Each row comes from the steps of one path. Every step used is in the known rows, and no mark comes twice. Write the path behind each row, first mark first.
Known rows
a l h r: [ 1.04  3.00  2.81 -0.30 -1.03  1.08 -0.70  1.41  2.23  4.90 -2.33 -0.22
 -2.22 -3.23 -2.00 -0.64  3.84  4.04  3.13 -3.24 -0.46 -4.06 -3.42  2.67
  0.07  2.75]
a r h l e: [-3.52  1.58  2.14  0.53 -0.06  1.26 -5.49  0.93  2.92  1.39 -3.11  3.57
 -0.20 -2.58 -1.78 -3.20 -0.72  0.80  2.66 -2.10 -0.72 -2.56  0.99  2.89
 -1.63  2.79]
a l e r: [-2.22  3.92  0.73  2.21  0.73 -1.05 -1.24  0.71  4.61  4.58  1.15  0.55
  0.31  0.52  1.82  0.04  0.35  5.20  2.89 -3.26 -0.63  0.46 -1.59  3.35
 -1.57  0.27]
l a: [-1.49  1.38 -0.18  1.30  0.24  0.26 -0.09 -3.13  2.63  2.13  1.97  2.14
 -1.21 -0.77 -2.68  1.65  3.17  4.10 -2.19 -1.06  0.52 -0.48  0.68  0.14
  2.04  2.44]
e l: [ 0.05  0.03 -0.29  0.88  0.16  2.81 -2.55 -1.45  2.94  2.18 -0.11 -1.89
 -2.45  1.79  0.18  2.81 -0.13  5.50  1.52 -1.14  0.26  1.54  0.65 -1.88
 -0.31 -2.50]
m e l: [ 0.04 -1.61 -1.48 -1.44 -1.88  2.16 -4.26 -0.76  3.22  2.59  1.40 -3.67
  0.00  2.24  2.10  2.25 -0.32  4.03  1.65 -0.54  3.11  1.48  1.94 -1.31
  0.60 -0.53]
m a r: [-0.97 -0.78 -1.84 -2.92 -3.22  0.14 -1.55 -1.27  1.52  3.06  1.17 -1.65
  0.60  0.42 -2.67 -0.25  3.24  1.76  1.87 -2.74  0.26 -0.59  1.09 -3.33
 -0.21  0.62]
h l e m: [-0.50  0.04  1.31  2.04 -0.98  2.42 -3.82 -1.25  2.99  0.99 -1.58  0.92
 -1.31 -0.88 -0.63  0.15 -1.49  4.10 -1.70 -1.37  0.79  2.54  3.97  3.20
  0.66  3.62]
l e r a: [-3.02 -0.72 -0.41  2.01  1.96 -3.82  0.36  0.23  3.29  1.12  3.33  0.87
 -3.33 -0.11 -0.13  0.51 -2.04  2.49 -0.95 -2.91 -1.28  0.67  2.00  1.71
 -3.01  4.24]
e l h: [ 0.64  1.76  1.76  0.36  1.09  1.73 -1.83  1.13  3.56  3.50 -0.54 -1.92
 -4.23  0.51  0.34  2.55  0.99  5.18  1.74 -3.21 -1.52 -0.07  1.47  1.51
 -0.04 -0.06]
h r e: [-1.70 -3.35  0.50 -0.50 -1.95 -1.00 -0.31 -2.22 -2.90  1.10 -0.77  0.21
 -3.69 -1.37 -3.56 -1.65  3.29  1.88 -0.07 -1.42  2.10 -2.15 -0.53 -1.06
 -1.52  3.23]
h l e m a r: [-0.84 -0.76 -0.16 -2.17 -2.99  1.36 -4.65 -0.30  3.84  2.89 -0.89 -0.64
  1.45 -1.55 -2.69 -2.39 -0.28  1.28  1.63 -2.89  0.46  3.15  5.82  0.53
 -0.61  3.98]
m e r: [-1.19 -3.26 -1.24 -2.27 -1.02 -1.78 -0.51  0.20  0.89  1.10  1.04 -2.48
 -0.81  2.12  1.68  0.71 -0.88  3.06  0.34 -0.35  1.49  0.28  0.27  0.05
 -0.66  0.69]
a l h r e: [-0.87  1.65  2.97  0.20 -1.57 -0.72  0.02  1.03 -0.45  3.77 -1.04 -0.97
 -3.73 -2.98 -1.70 -3.76  4.20  1.31  3.63 -4.21  0.00 -4.99 -1.59  2.70
 -0.90  4.05]
r a: [-1.54 -1.32 -0.74  2.08 -0.82 -0.20  0.93 -2.31  1.16 -0.60  2.42 -1.04
 -4.09  0.52 -1.03  0.67 -0.43  1.11 -1.96 -1.87 -0.44 -1.84  0.65 -1.87
 -0.50  2.24]
r h l e m a: [-0.52 -4.64  1.76 -1.67 -0.44  0.52 -3.53 -1.10  2.82  0.54 -1.36  0.02
 -0.13 -0.65 -1.68 -0.79 -0.74 -0.01 -1.68 -1.33  1.75 -0.92  6.07  1.28
  1.39  4.74]
m e r a l: [-1.31 -1.50 -1.53  0.00 -1.56 -1.93  1.16  1.38  3.42  0.57  3.05 -4.91
 -0.93  1.43  2.97 -2.54 -3.22 -0.52  3.23 -1.62  0.21 -1.35 -0.05 -0.33
 -1.96  1.34]
m e l a r: [-0.89  1.24 -2.08 -2.16 -1.30  0.60 -5.65  0.33  5.45  4.06  2.53 -1.54
  2.23 -0.53 -0.79 -1.60  0.14  2.00  4.99 -1.13  1.24  3.04  3.10 -1.43
  0.07  0.50]
m a: [-0.81 -2.45 -1.20 -1.74 -2.53  0.85  0.42 -3.26  1.17  2.50  2.04 -1.75
 -0.73  1.29 -1.61  2.66  3.71  3.39 -2.39 -2.02  2.11 -1.64  1.36 -2.11
  1.65  2.16]
m e l a r h: [-0.62 -0.81 -0.57 -2.61  0.66 -1.17 -6.67  1.01  4.71  2.18  0.87 -0.42
  2.00 -0.78 -1.13 -2.90 -0.89 -1.52  5.60 -0.45  0.83  0.13  3.06 -1.91
  0.03 -0.45]
m a l h: [ 0.14  2.39  1.14 -1.07 -2.14  1.28  1.27  0.28  3.50  5.37  1.48 -3.06
 -0.93  0.17  0.07  0.68  4.61  2.71  1.49 -4.91 -0.05 -4.33  0.43  1.83
  2.01  2.78]
h r a l e m: [ 1.12  0.13  0.69  2.09 -0.60 -1.42 -3.40 -0.22  3.50  2.76  0.92 -0.27
 -0.63 -2.96 -2.26 -2.66 -1.23  0.09  2.41 -2.64  0.53  0.94  0.96  0.15
 -1.48  3.98]
r h l: [-1.77 -2.48  2.14  0.37  0.12  3.26 -0.96 -1.14  0.85 -1.45 -3.99  1.03
 -2.94 -0.39 -1.21 -0.80 -0.82  1.69 -0.93  0.23 -0.26 -4.49 -0.08  0.90
  0.32  0.99]
h l a r e m: [-1.96 -0.65  0.92  0.33 -1.29  0.43 -2.11 -0.60  0.85 -1.03 -0.86  0.36
 -2.21 -2.29 -4.14 -6.78 -1.39 -1.53  2.57 -1.55 -1.34  2.61  5.67  0.28
 -0.92  2.73]

Write each row's path
[ 1.97 -0.32  3.26  0.16 -0.92 -1.55 -0.93  1.69 -0.71  2.56 -1.73 -2.36
 -3.94 -2.27 -1.97 -4.64  1.92 -0.55  3.98 -3.75 -0.43 -1.72  1.12  1.86
 -0.42  2.49]  a l h r e m
[ 0.36 -2.52  0.35 -2.09 -0.22 -3.48 -6.01  0.32  2.40  2.51  0.73  0.30
  2.17 -0.26 -2.63 -2.21  0.45 -2.75  2.73 -3.20  0.64  0.32  5.10 -1.79
  0.32  1.32]  l e m a r h
[ 1.03 -5.32  0.67 -0.62 -1.40 -1.86 -1.59 -1.72 -3.29 -0.13 -1.05 -1.03
 -3.45 -0.94 -3.63 -2.65  0.97 -0.03  0.32 -0.90  1.54  0.93  2.16 -2.21
 -1.13  1.75]  h r e m
[ 1.99 -0.45  2.09 -1.76  0.82  1.21 -2.63  1.51  2.79  4.48 -2.76 -0.91
 -4.26 -2.34 -2.48  1.90  2.23  5.64  2.62 -2.12 -0.75 -0.29  0.16  0.74
 -1.04  1.76]  e l h r
[ 1.84 -6.22  1.89 -4.11 -1.78 -3.67 -0.01  0.23 -2.18  2.42  0.05 -2.99
 -4.14 -2.27 -4.40 -2.14  3.82 -1.05  0.09 -3.51  1.29 -1.14  5.25 -0.61
  0.51  6.21]  l h r e m a
[ 0.67 -0.45  2.32 -1.43 -0.48 -0.37 -0.65  0.66  0.23  3.67 -2.57  0.90
 -3.95 -3.36 -3.68  1.27  3.95  4.41 -0.10 -2.37 -0.16 -3.06 -1.54  1.73
  0.37  3.98]  l h r
[ 0.41 -2.17 -0.73 -0.83 -1.45 -1.27 -3.08 -2.26  2.54  3.37  3.02 -0.87
  0.64  0.86 -1.26  2.13  1.97  2.47 -1.97 -2.91  2.64  2.14  5.27 -0.22
  2.22  3.63]  l e m a
[ 1.30 -0.96  1.91 -0.71 -2.35 -1.43  0.72  0.53  0.69  2.87  2.37 -5.15
 -2.63  0.83  0.24 -3.37  2.98 -1.62  2.48 -5.43  0.07 -2.12  4.85  1.25
  1.71  2.80]  r e m a l h
[-1.97  0.44 -0.42  0.21 -1.17  0.39 -3.65  0.21  0.67  1.54  0.58 -2.42
 -2.41  1.28 -0.64 -3.07 -0.27  0.96  5.78 -3.01 -0.87  1.97  1.99 -2.44
 -3.39 -2.55]  a r e l
[-1.01 -5.53  0.30 -2.74  0.60 -3.55 -1.38  1.38  0.42 -0.48 -0.12 -1.47
 -0.65  1.92  1.56 -0.79 -2.00 -0.32  1.01  0.28  1.49 -2.91  0.59 -0.36
 -0.49 -0.10]  m e r h
[-3.09  2.74  0.35  0.06 -1.51  3.13 -1.59 -1.06  3.75  1.57 -1.84  2.18
 -0.66 -3.11 -4.14 -2.77  0.69  3.05  1.36 -0.94 -1.81  0.44  1.02  1.01
 -0.34  2.91]  h l a r
[-0.54 -2.49  0.24 -1.03 -2.17  2.21 -2.65 -2.08  3.55  2.25  0.19 -0.83
  0.10 -0.32 -1.49  0.72  0.09  3.21 -2.34 -1.87  2.19  2.20  6.12  1.63
  1.61  5.64]  h l e m a
[-1.50 -3.00 -0.81  0.68  1.04 -2.67  2.82 -0.19  1.39 -1.31  1.52 -1.48
 -4.80  0.99 -0.66 -0.07 -3.22  1.56 -0.41 -1.40 -2.21 -0.25  0.65 -1.46
 -2.91  0.86]  e r a
[-1.77 -3.37  0.83 -3.74 -2.38  2.09 -1.84 -0.17  1.90  0.44 -3.09 -0.71
 -0.36 -1.07 -3.08 -3.26  0.34 -1.07  1.97 -1.06 -0.27 -3.64  1.94 -1.82
 -0.88  1.64]  m a r h l
[-1.86 -4.21  2.64 -0.77  1.64  0.74  0.89  1.14  1.13 -2.00 -4.88  0.55
 -3.93  0.19 -0.65 -1.45 -3.45  2.10  0.39  1.01 -1.77 -2.55 -0.05  0.92
 -2.13 -0.33]  e r h l
[ 1.48 -1.85  1.36 -0.72  1.03 -0.21 -1.00  1.85  3.36  2.50 -0.98 -2.04
 -6.09 -3.00 -2.72  0.32 -0.45  2.22  2.22 -2.43 -1.69 -0.92  1.60 -0.49
 -2.71  3.80]  e l h r a
[-0.92 -0.60  0.51 -3.18 -1.54 -1.14 -2.06  2.18  1.86  4.06  1.89 -4.28
 -2.99  0.01 -1.47 -2.85  2.63  0.11  5.39 -5.57 -1.13 -0.38  5.18 -0.67
 -1.84  1.95]  m a r e l h
[-0.70 -3.03 -0.18 -3.18 -1.31 -1.27 -2.39 -0.37  0.94  1.37 -0.23 -0.62
  0.39  0.37 -2.97 -1.75  2.07 -1.82  2.36 -1.98  0.13 -3.66  1.19 -3.80
 -0.19 -0.42]  m a r h
[-1.97  2.81 -0.38  0.54 -2.40  1.33 -2.03 -2.21  4.77  6.24  3.48 -0.67
  2.68  0.30  0.53  1.17  4.40  3.86  0.79 -4.30  2.55 -1.71  0.62  1.56
  1.81  3.70]  m a l e
[-0.19 -1.38 -0.05  0.48 -1.79 -2.20 -2.94 -0.29 -1.98 -0.48  0.58 -1.77
 -2.31  1.00 -1.88 -4.86 -0.67 -2.00  3.49 -2.90 -0.99  2.10  3.26 -2.41
 -1.43 -1.85]  a r e m
[-0.48 -1.07  2.02 -2.88 -3.03 -1.12  1.09  0.40  0.04  5.00  0.55 -2.87
 -2.47 -2.66 -2.64 -3.16  5.97  0.45  2.40 -4.77  1.19 -5.35  0.59  1.35
 -0.17  6.37]  m a l h r e
[ 1.95 -4.57 -1.00 -1.90 -2.09 -0.08 -0.68 -2.66  1.07  1.17  1.34 -3.09
 -0.79  1.86 -1.79  1.58  1.44  1.36 -1.75 -1.56  1.62  1.46  4.07 -3.47
  2.10  0.52]  e m a
[-2.60  0.93  0.73  1.02 -0.41  3.81  0.49 -3.13  3.52  1.05 -1.00  2.24
 -1.95 -2.08 -2.90  0.26  1.13  4.78 -2.30 -0.03  0.07 -0.43  1.42  1.93
  1.52  4.53]  h l a
[-1.22  0.28 -0.39  2.13  0.33 -1.05  2.87  0.65  3.43  0.07  1.42 -3.04
 -3.26  0.99  1.09 -2.05 -3.05  1.05  2.67 -2.23 -2.73 -1.25 -1.67 -0.68
 -2.99 -0.86]  e r a l
[-3.53  2.02  0.99  2.10 -1.24  3.39 -2.82 -1.87  3.23  2.38 -0.81  2.10
 -1.36 -1.31 -0.65  1.46  0.93  5.86 -2.02 -1.84  1.33 -0.44  1.23  4.13
  0.23  5.25]  h l e
[-2.16  1.59  2.44  1.88  2.54 -2.53 -2.08  1.60  3.90  2.95 -0.11  1.62
  0.02  0.37  1.56 -1.61 -0.71  1.94  3.65 -2.52 -1.09 -2.79 -1.49  3.12
 -1.36 -0.55]  a l e r h
[-4.85  1.36  0.50  0.52 -1.84  1.43 -0.86 -1.29  1.32  0.27 -0.34  1.54
 -2.15 -2.77 -4.10 -5.63  0.99  0.40  2.02 -1.80 -0.93 -0.27  2.97  1.27
 -1.45  4.39]  h l a r e
[-1.14  1.89 -0.26  3.25 -1.39  1.43  0.90 -1.71  2.94  0.87  2.18 -2.16
 -2.27  0.65  0.54 -1.26 -0.27  0.68  1.49 -3.01 -0.75 -3.07 -1.41 -0.91
 -0.53  0.59]  r a l
[ 1.77 -4.87  0.12 -3.31 -1.10 -2.30 -3.50  0.11  0.53  0.17 -0.94 -1.92
  0.60  0.67 -3.04 -2.76 -0.27 -3.55  3.08 -1.66 -0.39 -0.69  3.64 -4.67
  0.29 -2.16]  e m a r h
[-3.26 -1.02  1.00 -2.33 -1.55  0.71 -4.38  0.25  3.70  2.58 -1.70  1.69
  1.36 -2.08 -2.65 -2.85  1.01 -0.16  1.65 -2.44  0.69 -2.98  3.35  1.15
 -0.69  4.79]  m a r h l e
[-0.59  1.20 -0.31  1.07  1.28  1.87 -1.84 -2.26  4.89  2.89  1.40  0.42
 -1.56 -0.03 -1.85  2.31  1.08  5.20  0.46 -0.96  0.12  2.34  1.87 -0.97
  0.86  0.09]  e l a
[-1.77 -2.35 -1.61 -2.79 -2.70  0.13 -2.82 -0.45  1.37  2.75  2.19 -4.24
 -1.27  1.56 -1.56 -2.70  1.33  0.10  4.93 -3.26  0.56  1.33  4.32 -3.95
 -2.51 -0.34]  m a r e l
[ 0.17 -5.88 -0.67 -1.47 -2.54 -1.88  0.12 -2.93 -1.87 -0.06  2.79 -3.84
 -2.35  2.20 -1.62 -1.26  1.83 -1.17 -1.42 -2.75  2.29  0.72  5.86 -3.24
  1.05  1.96]  r e m a
[ 3.98 -1.63  1.95 -3.34 -2.00 -0.29 -0.71  1.36  2.55  4.94 -1.62 -3.49
 -0.95 -2.44 -2.90 -1.15  3.20  1.20  2.90 -3.34  0.13 -1.45  1.41 -0.14
  1.39  3.13]  e m a l h r
[-3.69  1.64 -0.13  0.99 -0.87 -2.09 -1.35 -1.57  0.29  1.53  2.64  1.76
 -1.42 -1.56 -3.73 -4.52  2.78 -0.45  2.27 -2.89 -0.70 -0.27  2.12 -0.52
 -0.71  2.38]  l a r e
[-1.70 -4.63 -2.04 -1.45 -0.71 -3.49  1.03  0.41  1.39 -0.92  2.92 -3.86
 -2.56  1.33  1.25 -0.69 -3.11 -0.05 -0.06 -0.62  0.59 -0.51  1.89 -0.91
 -2.04  2.94]  m e r a
[ 0.86 -5.16  1.10 -3.63 -2.07  1.09 -3.09  0.44  1.51 -0.93 -3.75 -1.94
 -0.28 -0.48 -3.06 -4.27 -2.10 -2.84  2.54 -0.69 -0.92 -0.69  4.43 -2.79
 -0.46  0.01]  e m a r h l
